What can hang from each mark:
R: G
V: D
S: D E M Q
H: K Q
C: A
E: S
A: D Q
D: A V W
Q: G S V W
W: D

In the rows, zero is written as 128.
Known rows, with every way that one mark hangs from another:
H(K Q(S(E) W)): [150 112 111 122 133 147 111 129 108 114 118 127 155 129 137  75 115 156
 108 142  90 143 179 121 153 162 130 139 150 104 102 120 104 101 114 113
 122]
V(D(W)): [154 125 124 134 122 110 152 124 122 115 111 128 144 128 130  96 114 133
 132 139 108 136 114 115 134 129 106 129 116 127 122 120 112 135  92 122
 120]
Q(W): [138 123 111 117 119 126 127 125 119 118 115 133 148 128 134  83 117 163
 122 134 112 141 152 119 138 144 128 132 144 114 114 128 111 119 118 127
 122]
H(K Q(G S(M))): [177 114 118 127 128 122 132 136 111 107 120 113 161 135 138  92 116 145
 105 137  95 137 144 120 152 151 125 145 127 106 120  99 105 116 110 113
 118]
S(E M Q): [198 130 142 146 165 136 183 128 106 119 115 127 132 126 127 138 118  85
 136 140  96 115 163 131 137 121 116 129 131 164 109 133 100 155 127 111
 120]
S(E): [162 131 130 129 146 134 148 137 119 119 116 130 132 124 121 121 118 122
 132 150 102 128 164 125 136 132 125 122 136 143 115 126 108 135 123 122
 117]
Q(G S V): [158 111 111 115 135 128 145 146 126 112 102 120 159 128 147  93 118 194
 110 145 103 135 136 125 152 131 111 141 134 104 149 103 119 115 121 124
 120]
A(D(V) Q(W)): [174 135 105 120 146  99 148 133 104 114 123 134 134 121 139  75 124 237
 128 110 114 130 134 123 150 140 127 141 147 108 123 114 109 114 119 139
 124]
E(S(M)): [189 131 131 131 133 127 169 141 110 114 117 129 153 130 127 119 119 128
 128 140 110 133 126 120 127 130 104 130 122 143 108 115 106 148 104 121
 113]
Q(V W(D(A))): [207 104 106 112 151 100 141 117 107 103 117 141 153 125 149  49 114 190
 109 122 109 137 126 122 153 142 137 129 115  96 127 135 107 109 111 124
 121]
E(S): [146 133 124 127 128 133 151 140 115 116 117 133 151 130 128 120 116 134
 127 154 111 135 132 115 130 131 117 131 131 137 102 114 112 137 101 127
 114]
Q(G V(D) W): [148  98  96 102 132 137 154 132 135 114 111 128 161 118 147  63 121 192
 115 134 108 146 123 123 150 151 103 137 132  95 148 140 111 109 113 116
 124]
E(S(Q)): [150 137 128 139 140 144 168 130 107 119 113 133 152 131 132 135 115 100
 130 158 107 123 137 117 134 121 116 136 133 146  89 121 110 146 106 123
 118]
D(A V W): [172 139 119 139 145  74 147 112  99 103 112 130 134 137 131  70 111 182
 138 123 109 123  94 109 155 115 121 117 106 105 135 109 105 116  98 116
 113]
W(D): [174 122 123 127 140  96 139 128 118 115 120 136 140 127 131 110 116 129
 112 139 122 139 126 121 134 142 140 132 122 130 103 118 113 137 101 133
 119]
D(A(Q(G)) V W): [190 137 100 133 150  79 161 135 109  96 117 125 138 131 129  77 120 217
 145 114 105 113  98 104 171 105 125 126 111  93 169  97 102 107 105 123
 115]
D(V W): [139 137 117 135 124  83 145 120 111 114 114 130 135 134 134  86 114 181
 141 130 117 135  99 114 146 132 115 123 119 116 129 104 112 121  98 119
 114]
C(A(Q(G V))): [176 122 116 111 118 119 165 143 133 115 113 117 141 123 143 124 118 178
 136 139  91 130 134 123 152 107 119 139 132 110 174 122 116 116 121 139
 118]
C(A(D(V W) Q)): [201 144 125 132 127  62 181 132 106 112 121 123 116 131 137 117 113 224
 146 113 105 123 111 119 148 100 114 134 124 120 150  97 112 123  98 141
 117]
V(D(A)): [187 122 133 132 151 122 142 115 113 107 110 130 142 126 125 101 112 115
 120 139  99 124 119 115 142 123 121 128 110 116 118 142 109 137 107 125
 119]
V(D(A W)): [188 126 125 138 143 103 153 116 109 103 110 130 143 131 128  83 111 138
 131 129 102 125 110 110 144 115 113 124 101 116 130 125 107 130  94 120
 119]
A(D(V W)): [167 137 117 131 137  73 160 127 102 110 119 132 126 132 136  82 113 219
 135 122 119 130 113 120 141 130 114 126 122 124 122  96 112 120 101 125
 116]
S(D(A) M): [198 133 133 135 167  96 163 113  92 114 125 130 133 128 121  89 112 135
 125 136 109 116 140 119 136 121 119 130 115 134 125 115 103 148 129 111
 119]
S(D(V W)): [127 140 113 135 141  72 154 114 105 123 123 134 130 131 128  72 113 193
 141 142 125 133 103 114 141 137 108 129 125 125 127  91 113 128 106 108
 117]
R(G): [152 137 137 120 135 127 116 137 108 116 109 131 145 134 136 112 116 154
 127 141 108 141 145 117 121 137 133 128 129 123 127 138 119 156 113 119
 117]
Q(G V): [147 119 108 109 132 129 147 137 128 113 114 125 150 125 142  92 118 175
 123 146 106 138 138 126 147 136 121 131 130 112 142 121 117 114 124 123
 117]
W(D(A)): [209 122 126 130 158  91 138 121 107 101 119 137 138 130 129  98 111 132
 112 129 113 125 121 115 145 125 147 127 106 118 110 121 107 133 106 129
 117]
A(D Q(W)): [181 132 108 117 134 124 144 143 109 114 123 132 140 121 135  90 124 205
 125 118 107 131 178 124 141 130 135 143 152 119 117 114 110 117 125 146
 127]
H(Q): [134 125 134 127 124 127 127 128 109 118 128 127 145 132 137  91 111 122
 126 150  97 141 143 117 144 146 133 133 137 125  99 125 113 117 112 126
 118]
Q(G S(E M)): [210 112 126 130 160 123 174 158 122 109 111 117 145 127 125 127 121 167
 117 130 104 121 153 125 147 124 103 132 131 137 147  95 102 140 127 112
 118]
H(K Q(W(D))): [155 110 103 116 122 111 107 113 108 113 133 137 153 129 141  56 112 142
 103 135 108 154 143 116 146 180 155 139 130 100  88 130 107 103  95 122
 122]

Rows:
[207 140 128 128 115  84 172 141 110 113 122 123 122 130 133 129 113 193
 141 122  99 123 147 120 135  94 121 136 127 131 144 101 112 127 103 148
 121] => C(A(D(W) Q))
[169 135 122 130 164 116 166 126  96 111 125 137 144 130 119  94 111 148
 123 156 110 120 133 110 136 122 116 130 121 128 113 107 106 139 113 114
 116] => E(S(D(A)))
[182 123  94 110 141 124 156 156 119 109 126 127 142 120 135  89 125 233
 121 114 114 125 172 120 147 131 133 144 149 111 137 105 107 108 127 140
 127] => A(D Q(G W))
[139 130 102 130 153  95 142 127 109 124 113 130 145 124 136  72 124 231
 125 128 116 132 123 117 157 143 111 153 155  98 135  89 114 122 120 122
 127] => A(Q(S(D(V)) W))
[216 132 117 137 166  69 146 124 104 101 119 136 134 126 132  94 119 171
 126 116 112 121  90 114 162 124 145 131 110 104 128 117 106 128  99 135
 117] => W(D(A(Q) V))
[166 131 128 132 148 115 179 135 104 121 128 133 147 127 121 109 116 141
 127 152 119 131 129 120 123 133  98 136 128 153 109 102 106 156 112 111
 116] => E(S(D M))
[184  96 115 118 162 144 169 150 134 112 103 122 153 118 139 103 121 179
 111 149  98 134 133 129 153 134  90 136 131 115 153 120 112 127 117 113
 120] => Q(G S(E) V(D))
[146 120 104 121 142 139 154 128 122 115 116 127 150 128 139 104 118 155
 122 133 112 126 155 116 150 134 127 139 143 114 122 123 104 117 124 117
 126] => S(Q(G W))
[176 109 117 112 116 126 160 125 130 121 109 124 148 118 149  94 120 173
 132 130  89 142 121 126 146 122 103 144 136 101 155 151 115 121 108 138
 125] => C(A(Q(V(D) W)))
[198 124 107 133 146 109 168 140 120  96 114 122 147 125 126  89 121 172
 134 120 100 113 116 103 159 101 118 131 105 104 161 111 103 121 101 126
 121] => V(D(A(Q(G)) W))
[192 144 119 141 132 102 146 130 104 102 114 128 140 131 129  91 118 155
 143 122  93 115 137 108 152  96 136 128 114 115 138 107 106 121 109 134
 119] => D(A(Q) W)
[205 132 132 141 133 117 151 145 113 115 104 118 152 128 133 125 125 147
 127 122  99 125 142 124 144 116 116 146 136 131 131 101 111 146 120 137
 122] => A(Q(S(M)))
[183 115  90 100 139 126 160 153 120 109 125 128 151 116 149  67 127 252
 122 118 104 132 167 128 155 136 125 145 147 102 150 115 111  99 132 139
 126] => A(D Q(G V W))
[165 123 114 131 120 117 158 131 124 116 106 127 152 120 144  81 123 159
 141 134  94 138 114 122 148 122 106 138 120 116 146 125 116 125  99 132
 122] => A(Q(V(D(W))))
[168 116 102 122 130 119 169 145 132 110 111 123 155 119 143  79 125 186
 138 131  98 133 114 118 154 121 102 137 120 108 167 116 113 117 102 127
 121] => A(Q(G V(D(W))))
[191 134 109 125 138 123 132 126 106 106 115 131 149 126 131  79 121 169
 130 117  96 121 156 112 156 117 140 134 133 101 132 129 104 114 123 136
 124] => D(A(Q(W)))
[205 126 120 133 168  67 145 112 102 101 118 138 133 132 132  87 111 165
 116 125 119 128  85 115 155 135 139 124 102 107 118 120 107 129  98 123
 114] => W(D(A V))
[166 124 115 135 161 131 193 122  95 125 125 136 153 127 132  93 118 142
 127 143 118 125 143 119 132 137  98 146 140 146 100 110  99 149 119 103
 123] => E(S(D M Q(W)))
[170 107 119 125 173 155 188 133 128 115 111 127 145 116 139 113 120 123
 126 156  94 121 145 130 152 132 100 133 127 133 135 148 105 133 122 107
 122] => S(E Q(G V(D)))
[181 119 113 135 148  86 179 143 112 114 118 119 147 132 130  90 117 204
 122 127 121 124 128 115 142 124  94 141 123 128 155  63 107 135 116 104
 122] => Q(G S(D(W) M))
[209 120 139 140 159 123 164 144 113 115 106 122 142 128 126 128 119 138
 122 132 100 124 158 130 139 125 105 132 133 146 125 107 104 148 124 117
 118] => Q(S(E M))
[165 123 117 123 130 104 154 132 115 126 114 122 142 126 134 113 117 201
 123 134 104 131 150 116 145 116 112 155 156 110 148  95 115 129 122 133
 129] => C(A(Q(S(D) W)))
[155 124 127 133 167 122 154 135 110 125 116 130 135 124 121 114 116 154
 120 158 109 126 164 124 136 133 110 138 146 142 122  96 112 143 128 112
 123] => Q(S(D E))
[192 114  99 118 154 129 153 136 123  99 116 126 154 120 129  80 125 184
 121 116 101 121 133 108 161 122 122 138 125  90 154 133 100 114 115 126
 126] => V(D(A(Q(G W))))
[200 114 114 132 151 128 137 130 112 105 102 126 158 124 136  81 123 181
 113 116  94 124 132 111 159 117 116 147 131  90 138 120 106 124 111 134
 129] => V(D(A(Q(S W))))
[137 104 107 109 123 143 128 120 123 112 123 122 161 122 145  63 114 137
 110 157  87 150 127 124 153 167 121 140 122  93 125 146 113 103 102 114
 118] => H(K Q(G V(D)))
[153 121 111 122 149 150 181 142 117 114 113 129 161 127 147 114 118 147
 125 159 104 125 131 121 147 125 107 138 130 127 124 123 110 127 112 115
 117] => E(S(Q(G V)))
[211 131 133 139 198  83 181 115  90 111 126 132 120 125 116  84 114 162
 135 133 106 112 118 122 149 129 107 121 114 136 136 116  95 145 129  96
 114] => S(D(A V) E M)
[159 119 103 119 151 120 159 149 121 120 115 121 154 119 140  91 124 216
 119 148 103 128 146 124 155 127 111 154 146 109 159  86 119 123 134 126
 126] => A(Q(G S(D) V))
[202 138 135 123 125 100 164 140 113 116 122 123 122 126 131 144 114 170
 130 130  97 123 159 126 135 101 128 141 137 134 131 118 115 135 117 153
 122] => C(A(D Q))
[167 131 118 119 109 117 145 131 124 120 116 125 139 126 134 120 119 167
 136 126  98 134 149 117 145 115 126 139 145 110 143 127 112 120 114 144
 123] => C(A(Q(W)))
[168 109  91 112 147  79 148 132 125 107 125 136 144 126 138  71 120 228
 111 115 137 142  91 115 156 160 128 133 127  92 138 112 106 111 102 118
 119] => Q(G W(D(V)))
[189 121 103 124 137 103 138 136 121 114 122 137 148 121 135  89 125 168
 121 117 116 140 140 117 144 143 145 141 138 116 118 118 109 122 106 141
 125] => A(Q(W(D)))
[170 126 118 128 128 130 135 139 118 118 100 123 156 124 147 104 124 170
 126 141  90 134 147 129 153 122 120 148 143 111 136 107 122 124 122 141
 123] => A(Q(S V))
